What can hang from each mark
Z: M V
J: V Y
V: D E G J Z
G: U
D: M
U: G

Known rows, with every way that one mark hangs from another
(V D E J (Z M)): [ 0.394,  3.444,  3.857, -3.271,  2.871, -1.348, -4.282, -0.512, -1.471,
 -1.118, -2.962,  1.197,  0.466, -0.022,  3.134,  1.602, -3.078,  0.166,
 -2.663,  3.776, -2.220]
(J (V E G)): [-0.245,  3.007,  1.050,  2.183,  2.585,  0.781, -1.313, -2.018, -1.774,
  2.033,  0.124, -0.296,  0.101,  0.777, -1.169,  0.069,  1.200, -1.268,
  1.792,  2.214, -1.356]
(V D): [-1.634,  0.086,  0.199, -0.504,  1.472, -0.749, -0.792, -1.607,  0.229,
 -0.378, -0.743,  0.839,  1.125,  1.573,  1.083,  1.962, -0.863, -0.610,
  0.481,  1.457, -0.978]
(V D E G J Z): [-0.667,  5.517,  2.629, -2.254,  3.798, -1.259, -4.946, -3.123, -1.580,
  0.774, -0.504,  2.419,  1.472,  0.742,  2.219,  1.262, -2.232, -0.626,
  0.129,  2.340, -3.329]
(G U): [-3.459, -0.251, -0.626,  1.440,  1.505, -0.296, -1.192, -1.018,  0.791,
 -0.464, -1.389, -0.352,  0.994,  0.375,  0.916,  0.879, -1.196, -0.056,
  1.526,  1.509, -1.135]
(Z M V): [-0.379,  0.310,  2.776,  1.675,  2.395,  1.159,  0.208,  1.217, -0.996,
 -2.182, -0.405, -0.703, -0.145,  0.693,  2.415,  1.500,  0.794, -1.752,
 -2.955,  1.679,  0.953]
(J (V Z) Y): [ 0.523,  1.086,  2.076, -0.177, -0.830, -1.493, -0.195, -0.126, -1.564,
  1.609, -3.011, -1.267,  0.023,  1.038, -1.086, -1.677,  1.463, -0.616,
  1.669,  0.762, -0.824]
(V J): [-0.732,  0.535,  1.356,  0.552, -0.633, -0.616, -1.821,  0.653, -0.219,
  0.312, -1.645,  2.026,  1.629,  1.130,  1.017,  0.467, -0.485,  0.413,
  0.029,  2.083,  0.772]
(J V): [ 0.365,  0.309,  0.922,  1.377, -0.350,  0.041, -0.175, -0.529, -1.414,
  1.163, -1.321, -0.368,  0.202,  0.850, -1.093,  0.426,  1.543, -0.283,
  0.871,  2.098,  0.884]
(Z M (V E)): [-0.187,  1.938,  2.606,  1.938,  3.675,  1.654, -0.254,  1.205, -1.342,
 -1.544, -1.018, -1.630, -0.561,  0.593,  1.897,  1.164,  0.367, -2.145,
 -3.506,  2.371, -0.372]
(Z (V D J)): [-0.131,  2.560,  1.844,  0.241,  0.998,  0.281, -1.402, -0.943, -1.006,
 -0.882, -0.135,  2.212,  1.589,  1.168,  2.817,  2.015,  0.090, -1.673,
 -1.579,  2.051,  0.400]
(J (V G) Y): [-0.693,  1.021,  1.277,  2.027,  0.037, -1.285,  0.134, -1.535, -1.117,
  2.040,  0.084, -0.285,  0.570,  1.262, -0.589, -1.153,  2.853, -1.509,
  3.928,  0.855, -0.829]
(Z M (V G J)): [-0.522,  2.399,  4.391,  1.414,  2.726,  0.326, -1.686, -0.015, -1.639,
 -1.243,  1.574,  1.844,  0.857,  0.190,  3.834,  1.650,  0.560, -1.385,
 -2.150,  2.033,  0.909]
(V E G J Z): [-0.894,  4.727,  2.904, -1.151,  3.607, -0.990, -4.382, -1.750, -1.691,
  1.414, -1.033,  1.863,  1.193,  0.469,  1.050, -0.322, -2.091,  0.185,
 -0.049,  1.554, -2.345]
(Z M): [-1.147, -1.086,  2.135,  0.572,  1.458, -0.663, -0.549,  1.532, -0.093,
 -1.075, -1.204, -0.250,  0.114,  0.388,  1.532,  1.387, -0.590, -0.048,
 -1.279,  1.748,  0.480]
(D M): [-2.342, -1.343, -0.276,  0.964,  1.594,  0.894, -0.867,  1.235,  1.791,
  0.541, -1.176,  1.380, -0.533,  0.296,  1.788, -0.410, -0.007, -0.147,
  0.139,  2.078,  1.516]
(J (V D G (Z M))): [ 0.191,  2.650,  4.388, -2.014,  3.207, -1.177, -3.095, -3.403, -2.557,
 -0.181,  0.327,  0.399, -0.282, -0.072,  2.120,  2.243, -0.188, -0.101,
 -0.159,  2.727, -1.377]
(Z M (V G (J Y))): [-0.305,  1.898,  4.209,  1.411,  1.226, -0.629, -0.974,  0.753, -1.141,
 -0.999,  0.593,  1.194,  1.076,  0.271,  3.990,  0.094,  1.864, -2.100,
 -0.576,  1.028,  0.134]
(Z M (V D E G)): [-0.874,  3.632,  2.932,  0.719,  5.974,  1.024, -1.723, -1.654, -1.647,
 -1.966,  1.534, -0.326, -0.372,  0.747,  3.332,  2.531, -0.036, -2.995,
 -2.113,  2.421, -2.421]
(U G): [-3.222, -1.058,  1.430,  0.983,  2.173,  0.397, -0.838,  0.222, -1.012,
 -0.344, -1.597, -0.365,  1.059,  0.416, -1.022,  1.311, -0.112,  0.418,
  0.371,  1.736,  0.285]
(Z V): [-0.991,  0.794,  0.892,  2.049,  1.944,  1.347,  0.531,  0.193, -1.001,
 -0.642, -0.073, -0.133,  0.752,  1.466,  0.820,  0.580,  1.120, -1.974,
 -1.346,  0.448,  0.550]
(Z (V E G)): [-1.365,  3.763,  1.154,  2.580,  4.964,  1.997, -0.972, -1.388, -1.667,
  0.259,  1.261, -0.259,  0.306,  1.577,  0.995,  0.567,  1.070, -2.762,
 -0.576,  0.916, -1.747]

Rows
[-2.199,  2.523,  3.659,  2.033,  2.933,  0.301, -2.600, -1.596, -1.105,
 -2.260,  0.920,  1.274,  1.141, -0.816,  5.143,  2.302, -0.457, -1.064,
 -1.102,  2.852, -0.258]  (Z M (V (G U) J))
[-2.645,  2.658,  1.798, -0.507,  1.576, -2.627, -3.678, -2.431, -0.107,
  0.764, -1.631,  1.495,  1.900, -0.228,  2.733, -0.760, -0.994, -0.058,
  3.148,  0.980, -3.027]  (V (G U) (J Y) Z)
[-0.555,  3.308,  1.265,  0.645,  1.821, -1.304, -0.994, -2.626, -1.214,
  1.622, -0.287, -0.498,  0.171,  1.327,  0.075, -0.206,  1.915, -2.235,
  3.121,  2.065, -3.206]  (J (V D E G) Y)
[-2.547,  2.149,  0.652,  1.060,  2.392, -0.686, -2.240, -5.022, -1.028,
  0.208,  1.027,  0.321,  0.868,  0.082,  1.658,  2.287,  0.227, -0.617,
  3.722,  2.901, -2.292]  (J (V D (G U)))
[-0.289,  3.950,  4.668, -1.388,  3.943, -0.812, -4.522, -0.451, -1.982,
 -0.259, -1.219,  1.599,  0.281, -0.270,  2.782,  0.570, -2.108,  0.394,
 -1.465,  2.727, -1.764]  (V E G J (Z M))
[-0.108,  0.325,  0.623,  0.319, -1.209, -1.791,  0.432, -1.124, -0.653,
  0.827, -1.805, -0.468,  0.600,  1.518, -0.202, -0.057,  2.295, -1.480,
  2.651,  1.915, -1.068]  (J (V D) Y)
[ 0.466,  3.433,  3.442, -0.217,  2.982,  0.342, -2.079,  0.381, -1.457,
 -2.465, -1.175,  0.945,  0.362,  0.490,  4.000,  2.191, -0.574, -1.724,
 -3.551,  3.732, -0.970]  (Z M (V D E J))
[-0.782,  1.779,  1.444, -0.035,  1.919,  0.986, -2.080, -0.046,  0.322,
 -0.745, -0.292,  3.404,  0.387,  0.045,  4.766,  1.232,  0.868, -1.611,
 -1.650,  3.174,  1.242]  (Z (V (D M) J))
[-0.119,  1.717,  3.046, -1.301,  3.712, -0.436, -2.270,  0.832, -1.310,
 -0.918, -2.658, -1.159, -0.716,  0.194,  1.113,  0.296, -2.213, -0.189,
 -2.603,  2.407, -1.791]  (V E (Z M))
[-0.299,  1.437,  2.270, -1.378, -0.690, -2.252, -2.123,  0.635, -0.535,
  0.920, -3.361,  1.532,  1.471,  0.666,  1.046, -1.525, -0.549, -0.172,
  0.949,  0.651, -0.791]  (V (J Y) Z)
[-1.426,  4.361,  1.122,  1.456,  5.360,  1.330, -1.099, -2.912, -1.418,
 -0.491,  1.774,  0.179,  0.164,  1.651,  1.816,  1.675,  0.405, -3.183,
 -0.491,  1.805, -2.751]  (Z (V D E G))
[-1.279,  1.274,  3.888, -1.250,  3.971, -0.952, -2.711, -1.269, -1.464,
 -0.485,  0.157,  0.621, -0.306, -0.027,  2.322,  1.193, -1.258,  0.254,
 -0.977,  0.903, -0.964]  (V G (Z M))
[-2.288,  2.443,  3.629, -1.141,  3.232, -1.740, -4.651, -2.327, -1.057,
 -1.029, -0.913,  1.623,  0.985, -1.371,  4.268,  1.663, -2.682,  1.025,
  0.032,  2.682, -1.768]  (V (G U) J (Z M))
[-0.504,  2.370,  2.345,  0.531,  4.110,  1.218, -0.723, -0.232, -1.411,
 -2.436, -0.410, -1.075, -0.502,  0.997,  2.921,  2.486, -0.198, -2.363,
 -3.333,  2.918, -1.628]  (Z M (V D E))
[-3.143,  3.066,  0.404,  1.852,  1.754, -1.533, -2.897, -1.838,  0.602,
  0.897, -1.227,  0.647,  1.704,  0.198,  2.002, -0.891, -0.611, -1.288,
  3.522,  2.088, -3.530]  (V E (G U) (J Y))
[ 0.533,  2.806,  1.659,  0.097,  0.745, -0.970, -0.788, -0.096, -1.820,
  1.848, -3.707, -2.036, -0.225,  0.633, -1.762, -1.906,  1.178, -1.097,
  1.208,  1.644, -2.252]  (J (V E Z) Y)
[-0.489,  3.370,  1.289, -2.804,  3.222, -0.455, -4.734, -0.369,  0.001,
  0.706, -2.762,  2.882, -0.233, -0.507,  3.300,  0.019, -2.346, -0.073,
 -1.360,  3.871, -1.333]  (V (D M) E J Z)
[-0.049,  3.635,  2.101, -1.221,  1.844, -0.561, -3.512,  0.083, -1.310,
  0.857, -3.203,  1.311,  1.059,  0.472,  0.554, -0.502, -2.222,  0.273,
 -1.144,  2.158, -1.528]  (V E J Z)
[-2.179,  2.787,  0.211,  2.724,  1.861, -0.516, -1.155, -2.796, -0.499,
  1.561, -0.955, -1.994,  0.160,  0.101, -0.245, -1.068,  1.457, -2.022,
  4.509,  2.363, -3.460]  (J (V E (G U)) Y)
[-1.836,  2.459,  1.524,  0.616,  1.470, -1.714, -2.147, -3.334, -1.212,
  1.465, -1.265, -1.196,  0.323, -0.533,  0.387, -0.996,  0.985, -0.705,
  4.143,  1.089, -2.813]  (J (V (G U) Z) Y)
[-0.404,  0.590,  2.746,  0.128,  2.848,  0.607, -0.356, -0.370, -1.173,
 -2.867,  0.035, -0.168, -0.067,  0.617,  3.272,  2.744,  0.102, -2.125,
 -2.955,  2.064,  0.000]  (Z M (V D))
[-0.981,  2.547,  2.405,  2.126,  0.900, -0.673, -0.869, -0.399, -0.889,
  0.346,  0.674,  1.726,  1.724,  1.213,  2.565, -0.476,  2.443, -2.495,
  1.325,  0.083, -0.481]  (Z (V G (J Y)))
[-0.547,  0.358,  0.164,  0.002,  1.037,  0.510, -1.163, -0.932,  0.297,
  0.894, -0.899,  1.336, -0.717, -0.256,  1.787,  0.787,  1.108, -0.486,
  0.921,  3.807,  1.036]  (J (V (D M)))
[-1.109,  3.649,  2.824, -2.732,  2.685, -1.786, -4.348, -3.438, -1.221,
  0.537,  0.173,  3.271,  1.674,  0.766,  2.823,  1.621, -1.867,  0.030,
  0.541,  1.633, -1.866]  (V D G J Z)
[-0.847,  3.110,  0.826, -1.921,  3.740, -0.370, -2.878, -1.826, -0.978,
 -0.036, -2.273,  0.107,  0.198,  1.215,  0.719,  0.934, -2.263, -0.826,
 -0.830,  1.765, -3.060]  (V D E Z)
[-2.943,  2.167,  2.074,  1.068,  5.269,  0.483, -2.127, -3.536, -1.047,
 -2.976,  1.854, -0.229,  0.355, -0.224,  5.269,  3.551, -0.472, -2.128,
 -0.908,  2.249, -1.939]  (Z M (V D (G U)))
[-0.102,  3.243,  2.540, -1.741,  2.849, -1.142, -2.613, -4.552, -2.598,
  1.257,  0.260,  0.804,  0.149,  0.757,  0.892,  1.331,  0.233, -0.363,
  1.518,  1.859, -1.707]  (J (V D G Z))
[-1.884,  0.506,  0.908, -2.517,  3.173, -0.127, -2.766, -0.917,  0.559,
  0.007, -1.516,  1.844, -0.676, -0.010,  2.879,  0.538, -1.550, -0.071,
 -0.406,  2.149, -0.100]  (V (D M) Z)
[-0.317,  1.762, -0.322,  0.192,  2.314,  1.054, -1.749, -0.950, -0.213,
  1.171, -1.842,  0.670, -1.383, -0.117,  1.016,  0.301,  0.628, -0.914,
  0.431,  4.437, -0.571]  (J (V (D M) E))
[-1.644,  2.960,  1.594,  0.192,  3.598,  0.971, -2.778, -1.616, -0.069,
 -0.254,  1.874,  4.003,  0.464,  0.175,  5.561,  1.396,  0.698, -1.871,
 -0.447,  2.648,  0.742]  (Z (V (D M) G J))
[ 1.003,  3.853,  1.797, -1.648,  2.719, -0.332, -2.237, -2.539, -2.425,
  1.081, -2.456, -0.758, -0.333,  0.831, -0.592,  0.417, -0.571, -0.725,
 -0.148,  3.046, -2.466]  (J (V D E Z))
[ 0.456,  2.171,  1.974, -2.079,  1.207, -0.737, -1.850, -2.610, -2.103,
  0.574, -2.026,  0.225,  0.120,  0.553,  0.253,  1.180, -0.029, -0.007,
  0.304,  2.332, -0.928]  (J (V D Z))
[-0.383,  3.067,  4.821, -3.197,  3.183, -2.191, -4.527, -1.949, -1.494,
 -1.044,  0.070,  2.998,  0.947, -0.281,  4.352,  2.203, -2.332,  0.331,
 -1.047,  2.385, -1.390]  (V D G J (Z M))
[-0.715,  1.424,  1.300,  0.550,  0.300, -1.733, -0.501, -2.755, -0.895,
  1.289,  0.335,  0.342,  0.580,  1.342,  0.491,  0.121,  2.500, -1.908,
  3.733,  1.497, -1.789]  (J (V D G) Y)
[-0.236,  2.397,  2.918, -2.784,  4.292, -0.908, -3.113, -0.790, -1.259,
 -1.559, -2.509, -0.353, -0.483,  0.174,  2.296,  1.597, -2.477, -0.307,
 -2.369,  2.865, -2.681]  (V D E (Z M))
[-3.051,  3.735,  0.397,  1.472,  3.205, -0.377, -3.813, -2.492, -0.195,
  0.491, -0.422,  1.430,  1.588, -0.137,  2.015,  0.775, -1.586, -0.361,
  2.028,  3.046, -2.944]  (V E (G U) J)
[-0.473,  2.722,  0.819, -0.729,  1.357, -0.670, -2.601, -0.821, -0.336,
  0.068, -1.951,  1.836,  1.419,  1.142,  1.482,  1.061, -1.612, -0.576,
 -0.543,  3.310, -1.721]  (V D E J)
[-2.464,  1.593,  0.634,  2.513,  1.854, -0.180, -1.629, -3.880, -1.046,
  1.178,  0.438, -0.381,  0.665, -0.151,  0.744,  1.165,  0.696, -0.433,
  3.283,  2.462, -1.197]  (J (V (G U)))
[-1.171,  1.208,  1.086,  0.313,  0.777,  0.031, -1.196,  0.824,  1.024,
 -0.349, -1.380,  2.346,  0.335,  0.336,  4.703, -0.297,  1.657, -2.523,
  0.015,  2.341,  0.467]  (Z (V (D M) (J Y)))
[ 1.285,  2.768,  3.647, -0.666,  2.352, -0.193, -1.951,  0.045, -2.788,
  0.334, -2.998, -1.540, -1.418, -0.310,  0.039, -0.186, -0.503,  0.138,
 -1.849,  3.128, -1.054]  (J (V E (Z M)))
[-4.066,  1.445, -0.171,  0.289,  3.390, -1.024, -2.688, -4.622,  0.360,
 -0.583,  1.162,  1.000,  1.260,  0.656,  2.640,  2.333, -1.226, -0.714,
  2.651,  1.678, -3.016]  (V D (G U))
